Known rows, with every step that occurs
kovet -> deliv -> gega: [-1.35,1.14,0.05,1.92,0.34,3.37,4.55,-1.25,0.99,-3.74,0.73,-0.28,-4.47,0.03,-0.47,1.91,1.26,-0.82,1.13,-1.76,-3.64,-1.04,-0.67,-3.90,-0.14,2.20,-0.91,1.10,-2.18]
safuro -> rivik: [0.67,2.91,0.94,1.99,-0.42,2.78,4.29,2.90,0.61,-2.36,0.65,-0.13,-4.49,1.99,-2.57,-0.76,2.27,0.93,0.10,-1.37,-0.25,-1.53,-0.11,-0.49,1.19,0.64,-0.48,-1.27,-0.17]
deribap -> rivik -> gega -> deliv -> vetafif -> rozubod -> kovet: [4.26,4.63,3.25,0.82,-2.59,3.65,1.26,0.86,-2.37,-0.84,0.70,-2.03,-2.40,-0.12,-3.38,-0.41,2.91,0.62,-3.46,-1.64,1.39,0.99,-2.25,-0.14,1.32,-0.60,-0.76,-2.14,0.29]
tevi -> rozubod: [-0.04,-0.29,-0.21,1.40,1.92,-0.23,-2.03,-2.72,0.20,-0.49,-0.06,2.34,-0.21,1.11,-2.09,0.00,0.10,2.11,-0.55,-0.81,-2.76,-2.55,-1.43,0.90,0.50,1.04,-1.30,-0.42,-1.32]
rozubod -> tevi: [-0.09,0.58,0.71,0.79,0.55,0.24,0.23,0.15,-1.47,-1.43,0.84,2.95,-2.79,6.06,0.61,1.45,0.12,0.96,0.41,-1.81,-1.16,-4.12,-0.88,0.47,-0.93,-1.07,0.33,2.41,-1.93]
kovet -> deliv: [-1.01,0.85,-0.72,3.59,-2.04,3.99,2.36,-1.09,1.47,-0.55,1.54,-0.27,-4.74,1.64,-2.35,1.76,1.54,-0.78,1.69,-2.83,-1.71,-3.43,-0.89,-3.37,1.02,2.06,-0.64,0.35,-2.81]
deliv -> deribap -> rivik: [2.71,0.60,1.36,0.20,0.48,1.77,4.67,-1.09,-2.61,-1.83,0.20,-1.94,-1.27,1.62,-1.06,0.43,4.04,-3.47,1.16,-2.13,-0.55,-1.36,-0.67,-0.74,0.67,-1.10,-1.28,-2.46,-0.02]
gega -> deliv -> deribap: [1.48,0.64,0.73,-2.54,-0.92,0.98,0.45,-1.29,-4.66,-0.42,1.03,-2.54,-1.84,1.10,-3.12,1.43,1.35,-2.73,2.08,-0.57,1.20,-0.45,-0.04,-3.17,0.57,-0.90,0.47,-2.41,0.76]
gega -> deliv -> vetafif: [0.49,0.09,0.94,-3.59,-0.86,0.69,-1.19,-0.48,-0.46,-0.63,0.80,-1.65,-3.79,-1.14,-2.16,-1.06,-0.25,-1.86,1.28,0.93,1.61,1.44,-1.83,-2.10,1.49,-0.52,-1.04,-1.40,1.01]
gega -> deliv -> vetafif -> rozubod -> tevi -> rivik -> safuro: [0.87,-0.44,0.69,-3.64,-2.04,-1.35,-1.52,-2.02,1.25,0.79,1.51,-0.03,-3.61,1.86,-2.43,-1.49,-0.60,-0.93,0.57,-0.04,1.62,-1.60,-1.59,1.20,2.03,-0.49,-1.75,-4.28,0.61]
deribap -> rivik: [2.22,2.14,1.45,3.05,0.07,2.71,3.74,0.70,-0.80,-1.77,1.06,1.07,-2.74,0.79,-3.18,0.98,4.39,-1.23,-0.92,-1.56,-1.90,-2.05,-2.14,0.50,0.44,-0.32,-2.35,-1.72,-1.62]
deribap -> rivik -> tevi -> deliv -> kovet: [1.84,2.24,1.97,1.38,-0.97,2.24,3.56,0.73,-3.48,-1.76,-1.78,1.06,-1.18,-0.38,-2.60,-0.32,2.11,0.40,-2.24,1.07,-0.54,0.11,-1.52,2.68,-3.58,0.75,-2.39,0.78,-1.81]
vetafif -> rozubod: [1.65,1.87,0.28,1.60,0.06,2.17,1.79,-3.96,3.58,0.20,2.32,0.67,-2.33,2.58,-1.52,0.89,0.02,-1.20,-2.78,-1.70,0.24,-4.55,0.31,1.14,0.80,0.48,-0.48,-2.33,-1.27]
rivik -> deribap: [-4.33,-0.20,1.42,-2.80,1.28,2.43,1.83,0.43,0.58,-2.95,0.60,0.50,1.10,3.21,-2.52,1.11,-0.21,-0.90,-0.24,-1.66,-1.50,-0.82,-1.37,-2.11,0.95,-0.99,-0.27,-0.10,0.66]
gega -> deliv: [0.48,1.62,0.58,-0.65,-0.99,1.41,-0.87,-0.41,-2.59,-0.45,1.75,-0.09,-2.99,0.77,-4.39,1.99,0.78,-1.00,0.70,0.26,0.20,-0.88,-1.04,-2.49,0.55,-0.19,-0.13,-1.73,-0.56]
safuro -> rivik -> tevi -> deliv -> kovet -> rozubod -> vetafif: [1.35,3.62,2.43,1.14,-0.75,3.10,1.90,3.69,-0.38,-1.27,-0.83,-2.24,-4.11,1.23,-3.10,-1.70,-0.82,2.31,-1.74,-0.69,0.43,-0.45,-0.66,1.02,-2.84,0.33,0.65,0.70,-1.05]
deliv -> tevi: [-0.62,1.72,-1.64,-3.13,1.38,0.81,2.38,-2.11,0.27,-2.85,1.80,0.39,-3.37,-1.36,-0.27,1.13,-1.37,0.23,-0.29,-1.61,-0.25,-3.73,-0.61,-0.76,-3.92,-2.39,-0.68,1.51,-0.34]
kovet -> deliv -> deribap -> rivik -> gega: [1.27,2.39,1.72,2.71,-3.80,3.93,4.69,-0.18,-2.52,-1.25,0.22,-2.98,-3.01,1.59,-1.92,1.43,3.99,-2.42,1.15,-4.33,-1.51,-2.26,-0.48,-3.57,1.63,1.74,-0.19,-0.85,-1.45]
deribap -> rivik -> tevi: [1.88,3.07,3.16,1.77,-0.90,2.64,2.56,1.98,-2.12,-2.32,-1.44,1.47,-2.01,0.35,-2.75,-0.18,3.37,-1.37,-2.48,-1.16,-1.20,-1.96,-1.94,2.90,-1.72,-1.54,-2.40,1.49,-2.51]
deliv -> kovet: [1.11,-1.08,-0.54,1.31,0.05,2.82,3.32,-1.97,1.97,-2.26,0.81,0.80,-2.31,0.82,-0.72,-0.82,-1.01,0.46,3.81,0.19,0.94,2.01,-0.56,-1.17,-0.85,2.52,-0.74,1.05,0.93]
rozubod -> kovet -> deliv -> tevi -> rivik: [-0.78,1.15,-4.38,1.73,1.87,3.98,1.68,-3.87,0.79,-1.19,1.78,-1.71,-4.22,1.40,-1.43,0.45,-0.06,4.45,2.22,-2.06,-0.49,-1.57,-1.93,-2.85,-1.94,-1.30,-0.95,2.33,-0.93]
vetafif -> rozubod -> kovet -> deliv -> tevi -> rivik: [1.43,1.80,-3.25,1.90,0.58,3.69,1.65,-5.89,3.36,0.58,2.48,-0.84,-3.75,2.47,-1.52,0.98,-0.06,2.68,-1.13,-2.98,-0.51,-3.89,-0.71,-0.70,-0.70,-0.72,-0.88,-1.01,-0.92]
vetafif -> rozubod -> kovet: [2.43,1.99,-1.17,2.83,2.10,4.37,0.98,-4.85,3.36,0.84,2.74,-0.40,-1.95,3.28,-1.75,-0.08,-0.52,2.15,-2.12,-1.90,1.66,-2.63,-0.79,0.41,0.47,-0.53,0.08,-1.47,-0.78]
vetafif -> rozubod -> tevi -> rivik -> gega -> deliv: [1.30,2.68,1.27,-0.03,-2.57,-1.03,-1.15,-1.82,-1.45,-0.06,1.58,1.80,-2.46,6.42,-1.31,2.36,0.59,-0.13,-3.11,-1.64,-0.74,-4.82,0.59,2.14,0.24,0.54,0.38,-1.39,-0.45]
vetafif -> rozubod -> kovet -> deliv -> gega: [1.86,2.36,-1.09,3.24,1.66,5.04,2.92,-4.97,3.38,-0.38,2.45,-0.91,-3.39,2.15,-1.07,0.96,-0.04,2.38,-1.72,-2.60,-0.75,-1.82,-0.70,-1.75,0.35,0.63,0.08,-0.71,-1.45]
gega -> deliv -> tevi: [0.27,2.34,-0.63,-4.51,-0.81,0.89,-0.09,-1.11,-3.20,-1.57,2.17,-0.38,-3.88,-1.72,-3.09,2.48,-0.47,-0.13,0.24,-0.44,-0.18,-2.17,-0.83,-2.78,-2.74,-2.24,0.01,-0.48,0.26]
kovet -> rozubod -> tevi -> deliv -> deribap -> rivik: [2.34,2.03,0.19,2.34,0.99,-1.38,0.54,-0.21,-2.55,1.03,3.72,-2.34,-2.35,2.67,-0.04,0.92,1.03,-1.21,-2.47,-2.52,-2.49,-5.41,0.11,0.04,-3.30,-0.46,1.30,-2.69,-0.40]
deliv -> deribap: [0.58,-0.39,0.29,-0.93,1.47,1.29,3.08,-2.70,-1.22,-2.05,0.28,-2.41,-0.81,2.55,-0.16,0.14,0.79,-3.18,2.03,-1.30,1.04,-1.22,0.34,-1.55,0.30,-0.74,0.15,-0.93,0.59]

Rows
[2.05,1.72,0.89,0.92,-0.65,1.05,0.56,-2.67,1.52,0.56,2.15,2.90,-2.77,6.09,0.03,1.92,-0.20,-0.08,-2.40,-2.81,-0.60,-6.26,0.32,2.14,-0.11,-0.42,0.23,-1.13,-1.84] | vetafif -> rozubod -> tevi
[-1.09,-1.78,0.50,-4.46,0.56,-0.91,0.04,-2.37,3.87,-1.01,-0.14,0.68,-1.63,4.30,1.74,-1.84,-1.08,-1.97,-0.69,-1.53,-0.60,-1.76,-1.11,2.24,1.54,-0.78,-1.90,-1.16,1.32] | deliv -> vetafif -> rozubod -> tevi -> rivik -> deribap
[-0.73,5.27,1.96,-2.77,-3.24,1.31,-0.01,1.07,-4.79,-3.15,0.94,-1.56,-2.43,-1.30,-2.65,1.98,-1.00,0.39,-2.52,-0.52,1.65,-1.22,0.24,-2.51,-2.01,-0.68,1.44,1.53,0.64] | rivik -> gega -> deliv -> tevi
[-0.78,0.99,-2.22,-0.11,-1.09,1.61,0.51,-3.02,0.51,-0.52,1.17,0.61,-3.87,-1.14,-1.48,1.98,-0.22,1.75,0.91,-3.53,-3.71,-4.92,-1.13,-2.79,-2.05,0.72,-1.06,0.89,-2.23] | kovet -> deliv -> tevi -> rozubod
[2.35,-0.61,-0.43,2.29,-0.14,1.23,0.62,-0.76,2.08,-0.37,3.27,-0.39,-3.53,2.17,0.71,-1.20,-2.14,0.34,2.83,-2.19,-0.46,-1.45,0.17,-0.45,-2.28,1.65,1.15,0.44,1.21] | deliv -> kovet -> rozubod -> tevi
[-0.84,1.00,1.91,0.35,0.94,0.29,-2.72,-1.05,-1.59,-1.52,-2.94,2.34,-0.04,0.50,-1.91,-1.51,-0.86,0.96,-2.40,-0.30,-1.23,-2.22,-1.10,3.56,-2.19,-0.69,-1.24,3.50,-2.63] | rivik -> tevi -> rozubod
[-1.05,0.17,-1.04,-0.73,1.90,-0.02,3.28,-3.63,-3.43,-0.84,0.47,-2.57,0.16,1.66,-1.06,1.15,0.06,-0.56,-0.97,1.68,0.78,-1.36,0.42,-1.59,-2.38,1.00,0.11,-1.71,-0.53] | tevi -> deliv -> deribap
[-2.03,2.17,2.14,-1.70,-0.33,3.16,4.35,3.92,0.21,-3.05,0.48,0.04,-1.78,3.32,-3.04,-0.30,1.66,0.66,-0.19,-2.24,-1.61,-0.41,-0.65,-1.81,1.76,-0.21,-0.08,-1.79,1.22] | safuro -> rivik -> deribap
[2.85,2.06,2.65,-2.30,-1.90,1.27,0.81,0.64,-6.62,-0.69,-0.84,-1.98,-1.56,0.36,-3.68,1.12,3.45,-3.29,0.26,-0.97,0.36,-0.27,-0.94,-1.23,-0.38,-2.00,-0.59,-2.10,0.03] | gega -> deliv -> deribap -> rivik -> tevi
[-0.11,0.37,0.57,0.58,1.30,2.52,-3.22,-2.05,0.16,-0.23,-3.33,0.03,-1.01,-0.20,-1.13,-3.37,-1.44,3.44,-0.47,-1.09,-0.29,0.12,-2.53,1.74,-1.26,-1.16,-1.57,4.56,-2.52] | rivik -> tevi -> rozubod -> kovet -> deliv -> vetafif
[0.18,1.15,0.86,1.31,2.67,1.84,-3.23,-1.86,-1.66,-0.97,-2.72,1.35,0.51,1.29,-2.11,-2.23,-1.11,4.02,-1.77,-0.44,-0.39,-0.62,-1.84,2.91,-2.40,-1.91,-1.01,4.48,-2.15] | rivik -> tevi -> rozubod -> kovet
[0.26,0.75,0.30,0.16,0.96,0.30,5.09,-2.46,-3.03,-0.78,1.31,-2.18,0.09,0.65,-2.98,0.17,1.60,-0.03,-1.61,0.88,0.70,-1.92,-0.53,-0.28,-1.50,0.77,-1.52,-4.77,-0.93] | tevi -> deliv -> deribap -> rivik -> safuro
[-0.36,-0.60,1.13,-6.11,-1.34,-0.92,-1.93,-1.32,-0.34,0.12,0.63,-0.12,-1.96,3.25,-1.80,0.14,-0.23,-2.00,-0.17,-0.58,-0.37,-0.28,-1.63,-0.34,1.55,-0.94,-0.92,-2.99,1.60] | gega -> deliv -> vetafif -> rozubod -> tevi -> rivik -> deribap
[2.36,-0.30,-0.72,2.53,0.40,2.40,1.76,-1.47,3.53,-0.98,3.37,-1.80,-3.21,-0.85,-0.81,-1.82,-1.97,-0.80,2.43,-1.04,0.16,0.15,0.10,-0.97,-1.52,2.10,0.54,-0.43,2.07] | deliv -> kovet -> rozubod
[1.33,-1.34,-1.12,2.18,-0.04,-0.24,1.34,-1.22,3.27,-0.92,3.54,-0.04,-3.22,2.19,-0.67,-2.82,-2.09,0.73,3.71,-1.44,0.01,-1.71,-0.48,1.14,-1.50,1.83,-0.59,-1.02,1.49] | deliv -> kovet -> rozubod -> tevi -> rivik -> safuro
[1.19,3.77,1.36,-0.11,0.09,2.81,2.45,0.73,0.04,-0.78,-2.05,-2.16,-3.19,0.93,-1.54,-3.33,-0.33,2.97,-3.68,0.36,2.13,-0.08,-0.53,2.30,-1.73,-0.30,-0.70,0.26,-0.70] | safuro -> rivik -> tevi -> deliv -> vetafif -> rozubod -> kovet
[1.19,-0.38,0.32,-1.96,0.78,1.42,1.12,-3.67,5.90,-0.03,0.66,-1.18,-3.12,-0.01,0.76,-2.70,-1.28,-2.50,-1.17,-0.94,1.67,-1.12,-1.01,1.49,1.80,0.23,-1.74,-1.86,0.15] | deliv -> vetafif -> rozubod
[0.23,1.63,0.87,0.76,-1.57,0.36,-2.08,0.99,-1.23,-2.25,1.06,-2.79,-2.90,2.77,-3.76,0.21,-0.39,-0.21,0.56,0.09,0.18,1.11,-0.75,-0.88,0.73,0.61,0.23,0.00,1.57] | tevi -> rivik -> gega -> deliv -> kovet -> rozubod -> vetafif
[2.42,0.70,0.23,-2.68,-0.02,2.40,-1.53,-2.67,1.12,1.17,1.47,-2.29,-3.40,-0.29,-2.34,-1.24,-0.87,-0.18,-0.18,-0.05,2.48,1.05,-1.78,-1.44,1.85,-1.20,-0.59,-2.56,1.19] | gega -> deliv -> vetafif -> rozubod -> kovet
[0.87,2.30,0.64,0.90,-0.71,-2.48,-2.65,0.48,-3.28,-0.27,2.88,-2.84,-2.72,3.80,-0.47,0.27,0.05,-2.21,-0.79,-2.26,-1.55,-4.30,1.02,-0.43,-1.22,-1.11,1.83,-1.04,1.48] | kovet -> rozubod -> tevi -> rivik -> gega -> deliv -> deribap
[0.87,-0.92,-0.09,-2.29,0.54,-1.17,0.06,-3.14,4.24,-0.49,0.18,0.67,-3.51,3.54,1.99,-2.20,-1.04,-1.81,-0.48,-1.10,0.33,-2.28,-1.06,2.99,1.15,-0.37,-2.13,-0.95,0.16] | deliv -> vetafif -> rozubod -> tevi -> rivik
[0.91,1.67,-3.14,1.69,0.16,3.59,2.46,-6.11,4.70,0.55,3.31,-0.65,-3.54,1.87,-2.69,-0.41,-0.74,3.12,-0.59,-3.03,0.73,-4.57,-1.01,0.08,-0.36,-0.52,-1.29,-2.53,-1.23] | vetafif -> rozubod -> kovet -> deliv -> tevi -> rivik -> safuro
[3.09,0.45,0.88,-0.31,-1.20,2.92,-1.95,0.15,-0.02,0.56,3.26,-2.51,-4.39,0.35,-4.36,1.13,-1.38,-0.12,2.97,-0.94,0.42,1.08,-1.56,-3.35,0.28,0.25,1.02,-1.67,0.90] | gega -> deliv -> kovet -> rozubod -> vetafif
[1.03,1.42,-0.21,-4.92,-0.21,0.44,-3.78,-1.04,-2.84,-0.23,0.89,0.51,-3.09,-0.30,-4.42,3.45,-1.13,2.26,0.17,-1.51,-1.77,-1.95,-2.43,-2.37,-1.56,-2.77,-0.11,-0.47,-0.79] | gega -> deliv -> tevi -> rozubod -> vetafif
[2.37,-0.08,-0.68,-0.06,-1.45,-0.58,-1.71,-0.37,-1.82,0.30,2.96,-0.50,-3.86,1.78,-2.42,0.44,-0.52,-0.35,3.27,-0.16,-1.08,0.01,-0.28,-1.48,-1.43,1.26,0.49,-1.72,1.91] | gega -> deliv -> kovet -> rozubod -> tevi -> rivik
[-2.36,2.14,0.99,-0.17,0.92,0.67,0.37,-0.57,-3.06,-1.68,-2.03,0.53,-0.53,0.77,-1.96,-0.27,-1.28,0.55,-4.00,2.08,1.05,-2.12,-0.39,2.20,-4.68,-0.24,-0.47,2.93,-2.81] | rivik -> tevi -> deliv
[2.96,0.78,3.37,-1.03,0.72,1.85,0.64,-0.44,-3.30,-1.33,-2.89,-1.37,-0.19,2.62,-2.21,0.31,2.62,-1.49,0.00,-2.89,-1.22,-1.24,-2.23,1.41,0.07,-3.00,-1.23,0.14,-1.81] | deliv -> deribap -> rivik -> tevi -> rozubod -> vetafif
[-0.12,-0.92,-1.18,0.34,-2.23,1.19,0.89,-2.83,4.30,0.54,0.47,0.02,-5.31,3.16,0.72,-0.46,0.51,-1.68,1.20,-3.10,-1.60,-3.45,-1.17,-0.17,2.11,1.98,-1.97,-0.89,-1.53] | kovet -> deliv -> vetafif -> rozubod -> tevi -> rivik
[2.41,1.33,2.66,-0.34,0.08,1.68,3.71,-0.23,-3.76,-2.10,-1.97,-1.65,-0.47,1.15,-1.03,-0.41,3.21,-3.30,0.00,-2.06,-0.02,-1.35,-0.54,1.26,-0.99,-1.93,-1.21,-0.14,-0.68] | deliv -> deribap -> rivik -> tevi
[2.59,1.38,-1.33,2.96,0.25,5.30,2.18,-5.87,2.63,1.49,2.44,-2.40,-2.66,3.46,-1.20,0.60,0.46,1.12,-0.36,-3.85,0.95,-2.91,-0.19,-1.85,1.25,0.20,0.45,-1.96,-1.08] | vetafif -> rozubod -> kovet -> deliv -> deribap
[0.12,-0.30,-2.20,2.23,1.80,5.59,1.22,-2.68,3.01,-0.13,0.99,-2.85,-4.29,1.19,-0.68,-2.03,-0.32,3.02,2.58,-1.91,1.38,1.31,-2.90,-3.47,1.31,-0.30,-1.11,2.02,-1.00] | rozubod -> kovet -> deliv -> vetafif
[1.43,1.49,0.68,2.77,1.93,2.71,-2.65,0.57,4.03,0.13,3.79,-3.22,-4.66,2.03,-3.18,0.83,-1.25,-1.23,-1.16,-3.20,-0.57,-4.11,-1.67,-1.38,0.73,-2.46,1.07,-0.52,-1.56] | kovet -> rozubod -> vetafif
[0.88,0.16,-1.65,2.70,4.27,1.68,-2.72,-3.81,-0.04,0.03,0.24,1.10,0.15,1.71,-2.32,-0.68,-0.36,5.60,0.02,-0.77,-1.41,-0.28,-2.41,0.03,-0.15,-0.58,-0.86,0.79,-1.02] | tevi -> rozubod -> kovet
[1.95,2.62,-2.46,1.49,0.37,5.19,1.89,-5.32,3.28,0.82,3.09,-0.90,-3.91,1.64,-1.52,1.11,-0.79,2.78,-1.57,-3.77,0.30,-4.15,-0.82,-1.49,-1.07,-0.67,0.17,-0.70,-1.37] | vetafif -> rozubod -> kovet -> deliv -> tevi
[1.19,1.91,-1.64,-3.68,0.90,0.66,-2.81,-2.64,-3.68,-0.22,1.75,-0.08,-2.03,-1.76,-3.61,1.46,-0.89,4.09,0.23,-0.74,-1.14,-0.96,-2.17,-2.21,-2.89,-2.37,-0.03,-0.26,0.40] | gega -> deliv -> tevi -> rozubod -> kovet
[-1.00,2.58,-3.09,1.94,0.50,4.42,1.62,-2.64,-0.47,-2.24,1.12,-2.47,-3.64,1.25,-1.21,0.53,-0.20,4.67,0.77,-2.07,0.15,-0.95,-1.42,-3.14,-1.77,-0.86,-0.25,3.44,-0.34] | rozubod -> kovet -> deliv -> tevi -> rivik -> gega
[2.69,0.75,-0.18,0.29,-1.59,1.84,-0.62,-0.60,-0.58,0.53,3.57,-2.09,-3.60,-1.17,-3.48,-0.08,-1.20,-0.85,2.46,-0.33,0.38,0.77,-0.43,-2.87,-0.85,1.33,0.83,-2.40,1.82] | gega -> deliv -> kovet -> rozubod
[-4.99,-1.51,-0.86,-2.05,1.96,-0.59,1.34,-1.05,0.47,-3.52,0.35,0.90,0.28,4.02,-2.40,0.42,1.02,-1.20,0.76,0.18,-2.50,-0.87,-1.02,0.02,0.87,-0.46,-2.28,-0.53,1.21] | tevi -> rivik -> deribap
[0.47,-1.06,-2.05,2.45,2.28,2.76,-2.37,-4.09,1.74,0.89,-0.18,-0.39,-1.71,0.78,-1.40,-1.98,-0.40,5.08,1.66,-2.01,-1.69,0.37,-3.11,-1.41,1.12,0.68,-1.44,0.92,-1.41] | tevi -> rozubod -> kovet -> deliv -> vetafif
